Known rows, with every way that one mark hangs from another:
zapu(lilo(fotig piduf) lita(poku)): [-24  -2  23  23   3   5  13  12   8 -63 -36   8   7 -14 -29  15 -33  -6
 -18  -8  11 -22  -6  17   8 -47  -3  14  24   3  12  -1  -7]
vepel(kadu lilo): [  1 -29  15  -3  -5  19 -38 -30  14  41 -34  11 -21   4 -15  -4  -5 -14
 -31 -45 -14   6 -10 -14  -7 -34   6 -18   9  19  -5   3 -16]
kezug(lita): [-22 -14   4   1  -9  28  -9  -1  16 -20 -41  13 -10   8 -33 -10  16 -16
 -11 -20  10  -8   6 -13   2 -38  -1  -5  47   8 -12  12 -15]
poku(lilo(kezug)): [ -5  -8  16 -11   8   6 -26 -18   2  13 -22   8 -25   0   5 -16 -17  -5
 -29 -42  13  15   3 -11  -1 -36   6 -31  22  22  -6  14 -10]
nogo(lilo(fotig(dofalo) vepel)): [-15  -8 -22   4 -15   8   2  13  13  -8 -29  14   7   8 -15  -7   2  23
  -7 -14   2   0  -4  -5   0 -18   6 -10  47   6 -21   2 -16]
rerir(lilo): [-15  -4  -5 -22 -19  12 -19  -9  10 -11 -36  14 -22   0 -28 -12  -8 -10
 -20 -35  -2   3  -3 -12   7 -36   6  -4  31   6  -3  23  -6]
rerir(lilo(fotig poku vepel)): [  0  -1   1  -6 -16  -6  14  12   6 -21 -25 -11  10  -6 -33   7 -19  23
 -12 -17   2   1 -21  14   8  -9  -4  -6  13  -7  13  15   6]
nogo(lilo): [-17  -8   3 -10 -18  22 -20  -2  14   3 -39  20  -5  -2 -19 -10   4  -8
 -12 -39 -11   3 -10 -17  -3 -36   7  -9  46  26 -10  14 -11]
rerir(lilo(fotig(dofalo))): [-18  -2 -26  -1 -14   1  -7  -8  19 -28 -35  13 -18   9  -7  -6  -7   2
 -19 -18  19   6   1  -8   2 -46   6  -6  30  -3 -13   7 -16]
lilo(fotig(dofalo) kezug nogo vepel(kadu)): [ 19   0 -26  28  23  12   7   0  35   5  -3   5 -16  -9  15 -22  -3  24
  -7   4  30  11  16  15 -12  56   4  -9 -15 -14 -27 -27 -21]
poku(lilo(vepel)): [-10 -22  17 -29  -4  12 -19   5 -10  19 -24   4 -13   7 -31 -15 -26  15
 -32 -41  -8   8   0  -6  20 -18  -2 -28  41   3  -1  25 -13]
vepel(kadu lilo(fotig nogo)): [  9 -20  -7  11   6  17 -15 -18  37  24 -33  -7   2 -13   0   0 -10  13
 -27 -26  -7  12  -5  15 -16   6  -6 -23   0   1   2 -14 -18]
vepel(kadu lilo(fotig kezug nogo poku)): [ 29  -1  10  31  22  -4  -1 -23  37  25 -19 -15   1 -22  21   6 -10  15
 -16 -22  14  11 -19  20 -30  16  -4 -23 -35  13   0 -25  -6]
nogo(lilo(fotig piduf poku vepel)): [ -3   6  13  21 -11  -5  18  17  10 -14 -18  -4  34  -5 -30  10 -11  19
  -5  -8 -14  -7 -31   2  -3   6 -12  -1  22   7   7  -4   3]
kezug(lilo lita(zapu)): [-35   8  13  -1  -6   5  -6  17   8 -31 -51  12   0   4 -38  -1  10  -9
 -42 -19   1  12   4 -17  16 -36   5  -5  35   6 -23  28  18]
sini(piduf): [-20 -26   5 -21 -14  32 -18 -12  15   4 -39  -2 -21   3 -18 -26   0 -28
 -34 -23 -20   1   6   9  -7 -59  13 -10  34  -5 -11   5  -8]
lilo(fotig(dofalo) kezug nogo piduf vepel): [  9  17 -19  32  21  -3  27  10  30 -18   3  13   1  -3  20 -27  -8  22
   2  21  26  -2  13   6  -9  61  -7 -12   5 -20 -25 -34 -10]
sased(dofalo(fotig)): [-21 -28 -13  12  -8  41 -27   1  28   9 -51  39  14  13 -20 -29  -7 -21
 -22 -18  24  13 -18  -9 -14 -48 -10 -38  58  -1 -31   7 -23]
fotig(dofalo(sased)): [-24 -32 -12  18 -10  13 -27   0  22  11 -34  24 -31  14 -11 -43  13 -10
  -6 -21  25  -9   5  -7   0 -52   6 -24  44   6 -45  -6 -28]
rerir(lilo(fotig poku vepel(kadu))): [  9  -6   6   8 -12  -4   3   4  10  -9 -20 -16  -3 -10 -42  11 -17  20
 -21 -22   1   5 -18  14   8   3  -2   6 -11  -6  13   9  -2]
lilo(fotig kezug poku vepel): [ 18  -3   9  13  11   4  25   0  15  -8 -13 -10  19  -9   1  -6 -10  12
  -1  -5  20  -3 -19  18 -10   9   0 -24  -3  -1   3  -2  11]
rerir(lilo(fotig kezug piduf(sini))): [-13  18  -2  29 -12  -5  -4 -26  12 -24 -13   1  -5 -12  -9   3  -6 -10
 -31  -1  13   8   3  -3  -2 -37   2  -9   9 -10  10   0  -5]
lita(poku zapu(lilo(kezug piduf vepel))): [-11  15  26  -9   1  -2   0  25  -5 -10  -9  35 -14 -10 -15  -7 -29  -9
 -46 -16   9 -10 -16   3   7   9   9 -30  -2  10 -40  15  16]
nogo(lilo(piduf)): [-19   4  14   5 -17  14 -15  -3  14  -5 -29  21   1   1 -25  -7  -1 -12
 -13 -25 -19  -2 -11 -26  -3 -23  -1  -3  42  19  -7   4  -9]
kezug(lilo(fotig vepel) lita): [-23   9   7   6  -8   0  11  31   6 -45 -44 -15  12   0 -53  12   7  13
 -28   5   3  10   5   8  14 -21  -6  12  52 -13  10  14   8]
lita(poku zapu(lilo(fotig kezug piduf))): [-12  15   9   3   5   0   4  10  13 -32 -21  26   2 -14   4   3 -26 -17
 -48 -10  20  -7 -15   8  -7 -20   9 -35  -4  12 -35   6  14]
kezug(lilo(nogo piduf)): [-15  16  19   8  10   8  -3  15  22 -11 -34   7  -5  -8 -21 -19 -14  -2
 -21  -6 -12  11   1  -6   4  24  -8   9  26 -12  -4  -6   3]
lita(poku(lilo(kezug piduf))): [ -7  12  42  -3  15   4 -26  -8  -2  -2 -11  22 -30  -1  -9  -7 -19 -14
 -26 -34  10  -1 -19  16  -5  -9  11 -36  10  22 -11   0 -15]
fotig(dofalo): [-17 -21 -11  -3   2  26 -17 -16  20   6 -35  35 -27  21   0 -31   4 -14
  -5 -28  20  -4   3 -22  -2 -37  14 -15  34   5 -41   0 -25]
poku(lilo(fotig kezug piduf vepel(kadu))): [  9  -2  20  18  12  -7 -10 -13   3   7   3 -13  -6  -6 -14   2 -25  13
 -41  -8   4  15   1  -1   4  16  -7 -16  -3  -2  15  -7  -7]
vepel(kadu): [ -2 -30   8   1   0  38 -30 -25  20  20 -28  14 -23   2 -24 -18  -2 -25
 -20 -32  -3   5   1 -12  -2 -14   9  -8   7   7 -11   6 -18]
dofalo(fotig sased): [-12 -45 -19  27 -21  30 -26  10  26   5 -47   7  11  -7 -31 -35   5 -17
 -22  -9  11   2  -4  11 -18 -52  -9 -52  57   1 -15  13 -11]

Rows:
[  3   8  24  21   7   5   4  -7  18 -21 -26   5 -10  -2  -9  -3  13 -12
   0 -17  33  -6 -12  -5 -13 -23   2  -6   7  22 -13   0  -2] : lilo(kezug(lita) poku)
[-39 -13   0  51  -5   0  10 -12   7 -41 -37   9   4  -2 -11   4 -22   4
 -24   4  31 -13  21 -18  15 -84  -8  23  34 -16  -7  -9 -22] : zapu(lilo(fotig(dofalo) piduf(sini)) lita)
[-28  -1  16  -4  -1  26  -9  10  12 -29 -36  32 -10   4 -32  -8  13 -20
 -25 -30   8 -12  -6  10   2 -21  16 -37  23  17 -36  22  -5] : kezug(lita(poku zapu))
[ -5  -5   3 -14   1   3  17  37  15   4 -27  10   7 -17 -13 -16 -37  25
 -36 -24   8  -2  -6  -7  16  16 -13 -16   1  -4 -39  21  18] : lita(zapu(lilo(nogo poku vepel)))
[ -5  -1 -20  23  14   8  23  16  29 -18 -11  11  10   4  -3 -25 -13  27
  -2  15   9  -9   8   5   2  53 -13  -9  21 -29 -22 -27 -20] : lilo(fotig(dofalo) nogo piduf vepel)
[-17 -21  38  16  -5  10 -33 -16 -15  35  -8   2 -19   2 -45  -8 -24   9
 -49 -25 -11   9   6  -9  25  -6  -4 -14  17 -12   4   9 -26] : poku(lilo(piduf(sini) vepel(kadu)))
[-13  -1   7 -28   0  16   1  47   9  -4 -29  29 -12 -17 -23 -14 -30  13
 -41 -29   7  -8  -7  22  14  26   6 -34   9   0 -47  21   6] : lita(poku zapu(lilo(nogo vepel)))
[ -7 -11 -31  13  14  20   7   0  42 -15 -34  12   2   2  17 -29  -4  13
   0  -6  27   0  12   5 -11   8   0 -20  26 -11 -30 -18 -25] : lilo(fotig(dofalo) nogo)
[  9   7   9  27   8  -2  30  12  15 -32 -19 -15  17  -7 -18   8   9  14
  -1   2  32  -5 -12  16  -9   2  -7 -11   6   1   4  -2   7] : lilo(fotig kezug(lita) poku vepel)
[-36  -4 -16  43 -25 -14 -17 -10  14 -21 -24   6 -14   1 -24 -12   5   0
 -30   4  18  -3   6   1   7 -62  -3 -10  33 -17 -15  -7 -27] : rerir(lilo(fotig(dofalo(sased)) piduf(sini)))
[-16 -23  11  -6  -8  12  10  17  -3 -24 -36   4  -5 -10 -41  -4 -27  13
 -20 -21   9 -13  14 -10  29 -42  -7  25  39   0   8  22   2] : zapu(lilo(vepel) lita)
[ -2  11  -5  45  13  -7  18  -8  29 -40 -27   4  -1   6  13   2  17   2
   7   0  54  -3  -8  -2 -20 -32   3  -8   7   8 -26 -20 -12] : lilo(fotig(dofalo) kezug(lita) poku)
[  8   9  32  24  15   1   5 -21  16  -4 -10  13  -4  -3   4 -15 -10 -21
  -1 -14  16  -7 -21 -13 -17   1  -1 -11 -10  13  -9 -13   4] : lilo(kezug piduf poku)
[ -5  -5 -12   0   5   0  21  21  31 -16 -39   1  26 -20   8  -4 -33  17
 -39 -17  18   1  -6  -4   1 -11 -13 -25   0  -5 -30  12  15] : lita(zapu(lilo(fotig nogo poku)))
[-12   6   9 -11 -18  -1  -5   7  -4  -9 -14  13 -17   2 -47 -10 -16   2
 -21 -16 -15  -2  -5 -12  17   7  -5   6  26  -6   5  15   0] : rerir(lilo(piduf vepel))
[ -1 -13  -3   8 -17  20  -9   7  14   3 -24  -4  11  -9 -36   7  -4  15
 -22 -18 -17   8  -7   5   1  -5   3  -3  24   8   3   7  -9] : nogo(lilo(fotig vepel(kadu)))
[  1  13  16   7  20  -3 -13  -6  15   4  -6   6 -19 -11  10 -21 -27   6
 -26 -22  11  10   7  -8  -3  21  -8 -24  12   8  -7  -8 -12] : poku(lilo(kezug nogo piduf))
[  5  34 -15  17   4 -11  13  -2  31 -37 -10   0  -4 -22   7  -8 -16   6
 -16   1   9   6   5   7 -12  24  -9  -5   0  -6   6 -13   0] : rerir(lilo(fotig kezug nogo piduf))
[ -3  -3   5  20 -14   8  -4   4  14  -2 -14   0  17  -7 -40   8  -7  10
 -22  -5 -22   1 -10  -7   1  12  -4   4  19   4   8  -3  -9] : nogo(lilo(fotig piduf vepel(kadu)))
[-15   6  15  -1   7   8   0  36   8 -35 -27  -3  -4  -8 -39   8  -6  29
 -21 -20  11  -3  -1  45   7  14  -4 -27  38   0  -2   8 -26] : kezug(lita(poku(lilo(fotig nogo vepel))))
[ 13 -13  -6  29  14  -4  -5 -18  39  22 -31  -2  -5  -2  16   0 -11  24
 -12 -26  14   5 -18  11 -20   1  -5 -16 -19   3 -19 -31 -26] : vepel(kadu lilo(fotig(dofalo) nogo poku))
[ -4  -1  10  -8   0  -3   3   2  12  -2 -30  15  -6 -12  10 -10 -26  -8
 -41 -27  27   2 -12 -25  -1 -39   0 -20  -8  17 -39  21  24] : lita(zapu(lilo(kezug poku)))
[ 11  10  15  35  16  -3  20 -20  26 -25 -12  -5  20  -6  12  -3 -10 -13
  -2   2  19  -5 -19   0 -24  -4  -6 -19 -11   3   1 -20   8] : lilo(fotig kezug piduf poku)
[  1   7   6  -6 -11  11  -8   9   5   9 -18  15  -8  -7 -15 -11   4   4
 -10 -27  -3   5  -7  -9  -3  -2  10 -12  30  24 -10  11   2] : nogo(lilo(kezug vepel))
[ 15  -2  15  -2  17   6 -19   3   8  31  -3  -2 -32 -16 -12 -17 -23  27
 -32 -30   8  20  14   9   7  45  -2 -17  -5   5  -6   1 -18] : poku(lilo(kezug nogo vepel(kadu)))
[-31  17  28  17  -5   2  -7  13   8 -38 -41   4  -7   5 -49   4   5 -13
 -26  -1  -3   5   1 -21   9 -26  -8  23  47  -2  -1   5   3] : kezug(lilo(piduf) lita)
[ 23  -4  -7  19  16   5 -12 -25  35  23 -21  -7  -4 -18  19  -2  -8   6
 -26 -20   3  15   0  13 -25  10   0 -27 -15  10  -1 -21 -11] : vepel(kadu lilo(fotig kezug nogo))
[ -4  16   0  -9  -8   0   4  21  11 -12 -11  11 -16 -10 -40 -16 -21  18
 -16  -9 -10  -1   3   1  14  46 -13   5  19 -15   2   5  -4] : rerir(lilo(nogo piduf vepel))
[ 13   2 -10   2  12   0   2 -13  33   8 -29  -2   8 -14  31  -9  -7   9
 -16 -17   8   9  -3  15 -25  -1  -4 -40  11   6   1 -15  -3] : vepel(lilo(fotig kezug nogo))
[ -2  28  27  18  13  -6  -6   3  20  -9 -18  20 -19  -8  -1   0   5  -1
 -13 -14   6 -11 -10  18 -21  20  -2 -24  11  21 -13 -22 -15] : vepel(lilo(kezug(lita(poku)) nogo piduf))
[ 15  -5  15  37  16  -6   1 -16  35  17 -20 -11  15 -14  -1   9 -21  13
 -17 -14  -9   1 -24   8 -20  25 -18  -9 -25  -2   9 -31 -12] : vepel(kadu lilo(fotig nogo piduf poku))
[ 18   2  14  42   9   2  18   3  18 -20 -11 -19   8 -12 -25  14  10  13
 -11   2  25   2 -11  14 -10  16  -3   3 -16   3   5  -9  -2] : lilo(fotig kezug(lita) poku vepel(kadu))
[-16   0  16 -24  16  15 -19  12   9   4 -27  26 -14  -7  -5 -20 -24   6
 -41 -52   0   4  -9  27   6  15  13 -63   5  16 -38  21  -8] : lita(poku(lilo(nogo)) zapu)
